Known rows, with every step that occurs:
tonutov/nofiv: [ 1.42  1.11 -3.03 -0.51  0.50  0.99  0.51  0.54 -0.01 -0.64 -0.20 -2.72
  0.74 -1.78 -0.01  0.78  0.52  0.90 -4.11 -1.35 -0.05  2.50  0.11  1.61
  0.07  0.88  0.90]
nofiv/sazig: [ 1.44  1.61 -3.17 -1.73  1.57  2.10  0.39  0.80  0.36 -0.38  0.50 -0.23
  0.10  0.55 -1.57  0.77  0.30  0.19 -3.12 -2.52  1.61  1.88  0.43  1.99
 -0.68  1.87  0.56]
vubi/tonutov/nofiv/sazig: [ 1.41  1.34 -3.13 -1.85  1.88  1.99  0.96  0.41  0.58 -0.43  0.35 -0.76
  0.80 -0.83 -0.68 -0.16 -0.16  0.94 -3.90 -2.39  1.19  1.70  0.63  2.15
 -0.81  1.34  0.76]
nofiv/sazig/fusep: [ 1.08  1.08 -3.10 -0.42  0.28  1.52  0.64  1.14  0.37  0.00  0.19 -0.20
  1.63 -0.80 -0.71  0.38 -0.94 -0.40 -0.24 -2.66  0.97  1.61  0.33  2.20
 -0.54  2.13  0.23]
pudon/ledu/ligis: [ 2.46 -0.85 -4.00 -0.17  1.68  1.03 -1.70  0.18  0.35 -0.27 -0.04 -0.95
 -0.48  2.31 -1.82  3.15  0.56 -0.77  0.39 -2.22  0.42  3.05  0.65  0.36
  0.17 -0.87  0.10]
fufi/ligis/ledu: [ 2.61 -0.41 -3.80 -1.11 -0.11  1.39  1.97 -0.74 -0.61 -0.28  0.76 -1.15
 -1.24  1.18 -1.85  0.12  3.62 -0.76  0.02 -2.44  1.05  2.05 -0.03  1.51
 -0.77  1.26 -0.12]
sazig/fusep: [ 1.13  0.92 -2.75  0.01 -0.29  1.04  0.34  1.25  0.02 -0.02 -0.02 -1.23
  1.71 -0.99 -0.56  0.90 -0.53 -0.45 -0.39 -1.81  0.03  2.25  0.17  1.93
 -0.39  1.60  0.07]
pudon/ledu: [ 1.68 -0.83 -2.73 -0.44 -0.05  2.00 -1.54 -0.61 -0.35 -0.34  0.52 -1.97
 -1.61  2.08 -1.23  1.76 -1.31 -0.12  0.10 -3.03 -0.02  3.12 -0.19  1.12
 -0.18  0.41  0.77]
nofiv/sazig/fusep/tonutov/vubi/dezasem: [ 0.92 -0.43 -3.32 -0.99  0.31  0.61  1.79  1.90 -0.02  0.13  0.60 -2.27
  0.67  1.08 -0.67 -1.40  1.04  1.48  0.79 -1.64  1.26  0.83  1.89  2.47
 -0.82  0.87 -1.01]
fufi/ligis/ledu/pudon: [ 1.54  1.78 -3.30 -1.26  0.44  0.79  3.26 -0.21 -0.43 -0.26 -0.26  0.71
 -1.26 -1.01 -1.27  0.50  0.73 -0.69 -1.95 -2.82  0.17  2.58 -0.73  1.63
  0.02  0.75  0.13]
fusep/sazig/nofiv/tonutov: [ 2.70  0.89 -3.15 -2.36  0.35  2.45  0.20  1.33  0.07 -0.31  0.45 -1.55
  1.20 -0.42 -0.27 -0.26  0.76  0.60 -1.68 -1.91  1.14  1.14  0.48  1.73
 -1.19  1.68  0.28]
sazig/nofiv/tonutov/fusep: [ 0.14  0.90 -3.59 -1.86 -1.77  0.05  0.91  0.40 -0.21 -0.36  0.36 -2.13
  1.77 -3.27 -0.36 -0.78  1.19  0.66 -2.25 -2.13 -0.34  2.82  0.89  1.59
 -0.02  0.69  0.47]
fusep/sazig/nofiv/tonutov/ledu: [ 1.37  0.34 -2.97 -2.26  0.06  1.01 -0.42 -0.52 -0.59 -0.46  0.89 -1.32
 -0.72  0.24  1.76 -1.34 -1.10 -0.22 -0.93 -2.17  0.75  3.17 -0.13  0.94
 -0.59  0.85  0.76]
fufi/ligis: [ 2.72  0.28 -4.02 -1.20  1.27  1.21  0.25  1.87 -0.25  0.17  0.52 -2.16
 -0.82  0.99 -2.32  0.72  5.59 -0.57 -2.08 -2.63  1.80  1.98  0.83  1.94
  0.02  0.22  0.30]
ligis/ledu: [ 1.83  0.35 -2.81 -1.04 -0.44  1.55  1.76 -1.34 -0.55 -0.68  0.54 -0.80
 -0.55  0.68 -1.16  0.69  0.39 -0.27 -0.87 -1.51  0.00  2.65 -0.49  1.26
 -1.11  1.86 -0.07]
vubi/tonutov/nofiv: [ 1.49  0.96 -2.58 -1.33  1.15  1.27  0.76  0.46  0.18 -0.48 -0.01 -2.42
  1.16 -1.64 -0.07  0.15  0.13  1.24 -4.45 -1.09 -0.34  2.54  0.47  1.81
 -0.67  0.31  0.66]
fusep/sazig: [ 2.24  2.28 -2.57 -1.62  2.02  2.24  1.65  2.50  0.03 -0.47  0.75  1.09
 -0.13  0.64 -1.80  1.53  0.08 -0.38 -3.24 -0.53  1.73  1.49  0.47  2.08
 -0.46  3.12 -0.01]
nofiv/tonutov/ledu: [ 0.65 -0.08 -2.47 -2.13  0.46 -0.12 -0.72 -1.23 -0.50 -0.50  1.13 -1.48
 -1.20  0.93  1.08 -0.33 -0.95 -0.13 -1.58 -2.67  0.33  4.25 -0.13  0.93
 -0.82  0.25  1.13]
nofiv/tonutov/ledu/ligis: [ 1.73 -0.32 -3.81 -1.31  2.02 -0.49 -1.13 -0.25  0.26 -0.39  0.38 -0.64
 -0.20  1.48 -0.18  1.67  0.82 -0.80 -0.75 -1.96  0.67  3.80  0.68  0.24
 -0.30 -1.01  0.34]
fusep/sazig/nofiv: [ 3.04  2.18 -3.66 -1.38 -0.13  3.73  0.54  2.48 -0.36 -0.32 -0.27 -1.31
  1.13 -1.02  0.16 -0.50  0.53  0.01 -1.97 -0.37  1.15  0.66  0.16  1.58
  0.04  2.34 -0.41]
fufi/ligis/ledu/tonutov: [ 2.20 -0.50 -2.75 -1.19  1.30  1.03  1.95 -0.44 -0.12 -0.52  0.92 -0.92
 -0.41  1.14 -0.30  0.12  1.96 -0.10 -0.54 -1.29 -0.01  3.28  0.31  1.50
 -0.73  0.91  0.31]
nofiv/tonutov/vubi/dezasem: [ 0.92 -0.50 -3.69 -0.72  0.57  0.22  1.05  1.17  0.04 -0.02  0.54 -2.97
  0.43  1.40 -0.81 -1.30  2.16  2.10 -0.43 -1.47  1.33  1.31  1.68  2.16
 -0.97  0.02 -0.45]
sazig/fusep/tonutov/vubi: [ 0.60  0.50 -2.27 -0.24 -0.15 -0.42  2.63  1.72 -0.38 -0.48  0.78 -1.54
  0.97  1.71 -0.01 -1.10 -1.92  0.96  0.91  0.31 -0.46  2.30  1.21  1.93
 -0.33  2.13 -0.07]
ledu/ligis/fufi: [ 0.63  0.78 -3.24 -1.84  1.09  1.11  1.70  1.24  0.10 -0.49 -0.57 -0.19
  0.08 -1.46  0.10  2.74  2.89  0.16 -0.66  1.41  0.50  2.19 -0.31  1.49
 -0.31  0.97  0.28]
ledu/tonutov: [ 1.45  0.75 -1.95 -1.19  1.92  1.04  0.54  0.79  0.19 -0.61  0.54 -1.29
  0.61  0.54  0.12  1.08  0.05  0.54 -2.86 -0.57 -0.57  3.80  0.48  1.53
 -0.53  0.79  0.63]
fufi/ligis/ledu/tonutov/vubi: [ 0.90 -0.03 -3.24  0.50  0.84 -0.52  3.40  0.08 -0.29 -0.80  0.90 -1.25
 -0.12  2.82  0.34 -2.05  0.08  1.34  0.82  0.82 -0.03  2.96  0.92  1.49
 -0.06  1.37  0.51]

Rows:
[ 2.08  1.31 -3.75 -1.21 -0.91  2.92  0.91  1.69 -0.37 -0.38  0.03 -1.07
  1.03 -1.76  0.67 -1.09 -0.44  0.09 -0.61 -0.70  0.44  1.47  0.44  1.44
  0.57  1.97 -0.13]
pudon/ledu/tonutov/fusep/sazig/nofiv
[ 1.61  1.05 -2.74 -2.23  1.29  1.79  1.11  0.85  0.34 -0.51  0.54 -0.97
  0.45 -0.78 -0.66  0.43 -0.36  0.55 -3.20 -2.72  1.04  1.63  0.67  2.15
 -0.65  2.00  0.62]
fusep/tonutov/nofiv/sazig
[ 0.90  1.89 -2.90 -2.17  0.87  0.65  2.49  1.92  0.10 -0.47  1.16  1.30
  0.57 -1.29 -1.73  0.60  0.21 -0.07 -2.85 -1.24  1.37  1.88  1.05  2.19
 -0.33  2.91  0.25]
nofiv/tonutov/fusep/sazig
[ 0.64 -0.04 -1.88 -2.39 -0.04  0.34  0.24 -0.15 -0.66 -0.29  1.18 -0.70
 -0.83  0.36  1.33 -0.40 -2.52 -1.05  0.11 -2.73  0.01  3.71  0.14  1.35
 -0.62  1.35  0.27]
nofiv/sazig/fusep/tonutov/ledu
[ 1.53 -0.80 -2.01 -0.77  1.34  1.47 -0.49 -0.31  0.05 -0.56  0.74 -1.49
 -0.67  1.73  0.13  1.24 -1.52  0.39 -0.42 -1.74 -0.75  4.04  0.21  1.22
 -0.32  0.33  0.93]
pudon/ledu/tonutov
[ 1.77  0.44 -3.63 -1.31  1.68  1.58  1.81 -0.14  0.47 -0.54  0.59 -0.65
  0.11 -0.44 -0.28 -0.52  1.07  0.53 -2.10 -2.67  1.39  1.82  0.53  2.01
 -0.38  1.56  0.91]
fufi/ligis/ledu/tonutov/nofiv/sazig
[ 0.54  0.53 -3.02 -0.20  0.63 -0.66  1.86  0.59 -0.05 -0.69  0.82 -1.88
  0.57  2.37 -0.35 -1.28 -0.56  1.90 -0.65 -0.09  0.33  2.50  1.02  1.67
 -0.61  1.28  0.88]
nofiv/tonutov/vubi
[ 0.90  0.10 -1.63 -2.77  0.21  0.31 -0.15 -0.22 -0.94 -0.49  1.20 -1.39
 -1.53  0.93  1.01  0.17 -1.62 -0.77 -1.39 -2.04 -0.32  4.30  0.06  1.04
 -0.59  0.82  0.36]
fusep/tonutov/ledu
[ 0.17  0.37 -3.01 -2.38  1.23  0.69  1.58  0.36 -0.11 -0.47 -0.22  0.13
 -0.51 -1.16  1.23  1.68  1.71  0.00 -0.18  1.38  0.30  2.96 -0.39  1.21
 -0.48  0.36  0.38]
vubi/tonutov/ledu/ligis/fufi
[ 1.39  0.80 -3.17 -1.29  1.54  1.67  1.71 -0.44  0.50 -0.72  0.47 -0.47
  0.44 -0.67  0.09 -0.24 -0.54  0.77 -2.50 -2.19  0.87  2.12  0.30  1.88
 -0.55  1.87  0.93]
ligis/ledu/tonutov/nofiv/sazig
[ 1.37  1.45 -3.45 -1.26  1.36  1.80  0.83  0.49  0.47 -0.54  0.22 -0.95
  0.50 -0.91 -0.65  0.25  0.05  0.70 -3.64 -2.54  1.38  1.65  0.38  2.03
 -0.29  1.75  0.96]
tonutov/nofiv/sazig
[ 0.71  2.41 -2.71 -2.10  0.67  0.59  1.76  0.11 -0.40 -0.39 -0.12  0.83
 -0.91 -1.59  1.22 -0.50 -2.70 -0.37 -2.58 -2.52  0.13  3.21 -0.77  1.29
  0.16  0.67  0.71]
fusep/sazig/nofiv/tonutov/ledu/pudon
[-0.36  0.81 -3.08 -1.91 -0.90 -0.82  1.19  0.18 -0.05 -0.42  0.79 -1.36
  1.23 -2.49 -1.22  0.21  1.07  0.56 -2.87 -2.35 -0.29  3.41  1.00  1.74
 -0.26  0.79  0.74]
nofiv/tonutov/fusep
[ 2.50  1.33 -4.24 -1.44 -0.89  2.67  2.15  1.71 -0.47 -0.30  0.14 -0.86
  1.05 -1.99  0.37 -1.71  1.74 -0.22 -0.55 -0.60  0.96  0.98  0.57  1.61
  0.41  2.16 -0.46]
fufi/ligis/ledu/tonutov/fusep/sazig/nofiv
[ 1.25  0.94 -3.53 -0.31  0.19  0.47  2.15  1.32 -0.14 -0.64  0.59 -1.71
  1.02  1.71  0.37 -2.28 -0.75  1.80 -0.03  0.40  0.77  1.46  1.04  1.65
 -0.36  1.90  0.49]
fusep/sazig/nofiv/tonutov/vubi
[ 1.15  0.00 -3.00 -2.10 -0.41  0.73 -1.00 -1.02 -0.67 -0.44  0.69 -2.25
 -0.62  0.15  1.96 -1.32 -0.85 -0.05 -0.97 -2.50  0.27  3.64 -0.22  0.75
 -0.57  0.13  0.88]
sazig/nofiv/tonutov/ledu
[ 1.70  0.27 -1.31 -2.28 -0.12  1.14  0.91  1.93 -0.29 -0.08  0.72 -1.35
  1.13 -0.38 -0.78  1.42 -0.90 -0.61 -0.36 -2.11 -0.60  2.33  0.75  2.11
 -1.14  1.99 -0.53]
sazig/fusep/tonutov
[ 0.65 -0.29 -3.30 -1.52  0.72  1.41  1.00  0.44  0.00 -0.46 -0.40 -0.32
 -0.79 -0.64  0.12  2.85  1.81  0.06  0.96  0.59  0.36  2.35 -0.49  1.26
 -0.19  0.62  0.49]
pudon/ledu/ligis/fufi
[ 2.05  2.26 -3.96 -1.41 -1.03  2.87  1.19  2.29 -0.44 -0.33 -0.18 -1.11
  1.49 -2.47  0.18 -1.02  0.61  0.04 -1.99 -0.41  0.81  1.00  0.47  1.62
  0.51  2.29 -0.39]
tonutov/fusep/sazig/nofiv
[ 0.99  0.97 -3.29 -0.10  0.13  1.31  0.94  0.89  0.46 -0.12 -0.03 -0.74
  1.90 -1.83 -0.06  0.02 -1.11 -0.03 -0.52 -2.63  0.82  1.45  0.30  2.22
 -0.28  2.03  0.46]
tonutov/nofiv/sazig/fusep
[ 0.52  0.13 -3.51 -2.31  0.36  0.96  1.21  0.29 -0.18 -0.50 -0.41 -0.62
 -0.20 -1.67  1.88  1.13  2.04  0.10  0.63  0.93  0.48  2.46 -0.53  1.04
 -0.33  0.45  0.50]
sazig/nofiv/tonutov/ledu/ligis/fufi
[ 1.68  0.38 -1.56 -2.61  0.29  1.47  1.13  1.84 -0.03 -0.07  0.88 -0.65
  1.10 -0.31 -0.92  1.07 -1.25 -0.56 -0.22 -2.67  0.06  1.89  0.89  2.31
 -1.24  2.39 -0.42]
nofiv/sazig/fusep/tonutov
[ 1.75 -0.35 -3.25 -1.37  1.48 -0.34 -0.54  0.52  0.00 -0.24  0.35 -0.41
  0.08  1.05  0.03  1.84 -0.16 -1.44  0.43 -1.65  0.13  3.65  0.82  0.41
 -0.10 -0.43 -0.30]
sazig/fusep/tonutov/ledu/ligis
[ 1.05  0.61 -3.56 -0.14 -0.24  0.21  1.55  0.82 -0.21 -0.62  0.40 -2.64
  1.13  1.60  0.53 -2.27 -0.48  1.97 -0.03  0.14  0.27  1.92  0.94  1.49
 -0.35  1.21  0.63]
sazig/nofiv/tonutov/vubi
[ 0.69 -0.11 -1.71 -2.21 -0.31  0.10  0.09 -0.10 -0.86 -0.30  1.08 -1.19
 -0.80  0.26  1.44 -0.13 -2.30 -1.06  0.08 -2.25 -0.46  4.03  0.06  1.18
 -0.54  1.07  0.19]
sazig/fusep/tonutov/ledu
[ 0.74  0.44 -3.51 -2.46  0.81  1.23  1.78  0.79 -0.12 -0.51 -0.21  0.32
 -0.30 -1.57  1.71  1.12  1.79 -0.06  0.73  1.24  0.98  2.00 -0.42  1.21
 -0.33  1.16  0.38]
fusep/sazig/nofiv/tonutov/ledu/ligis/fufi
[ 1.45  0.01 -3.62 -0.11  0.30  1.15  1.90  0.31  0.42 -0.08  0.31 -0.48
  1.46 -1.40  0.10 -0.73  0.02 -0.28  0.93 -2.87  0.97  1.46  0.40  2.22
 -0.36  1.89  0.41]
fufi/ligis/ledu/tonutov/nofiv/sazig/fusep
[ 0.08  2.53 -2.48 -1.44  0.72  0.01  1.45 -0.19 -0.54 -0.42 -0.29  0.49
 -1.41 -1.23  0.78  0.38 -2.53 -0.55 -3.43 -2.33 -0.47  4.20 -0.95  1.16
  0.51  0.15  0.79]
tonutov/ledu/pudon
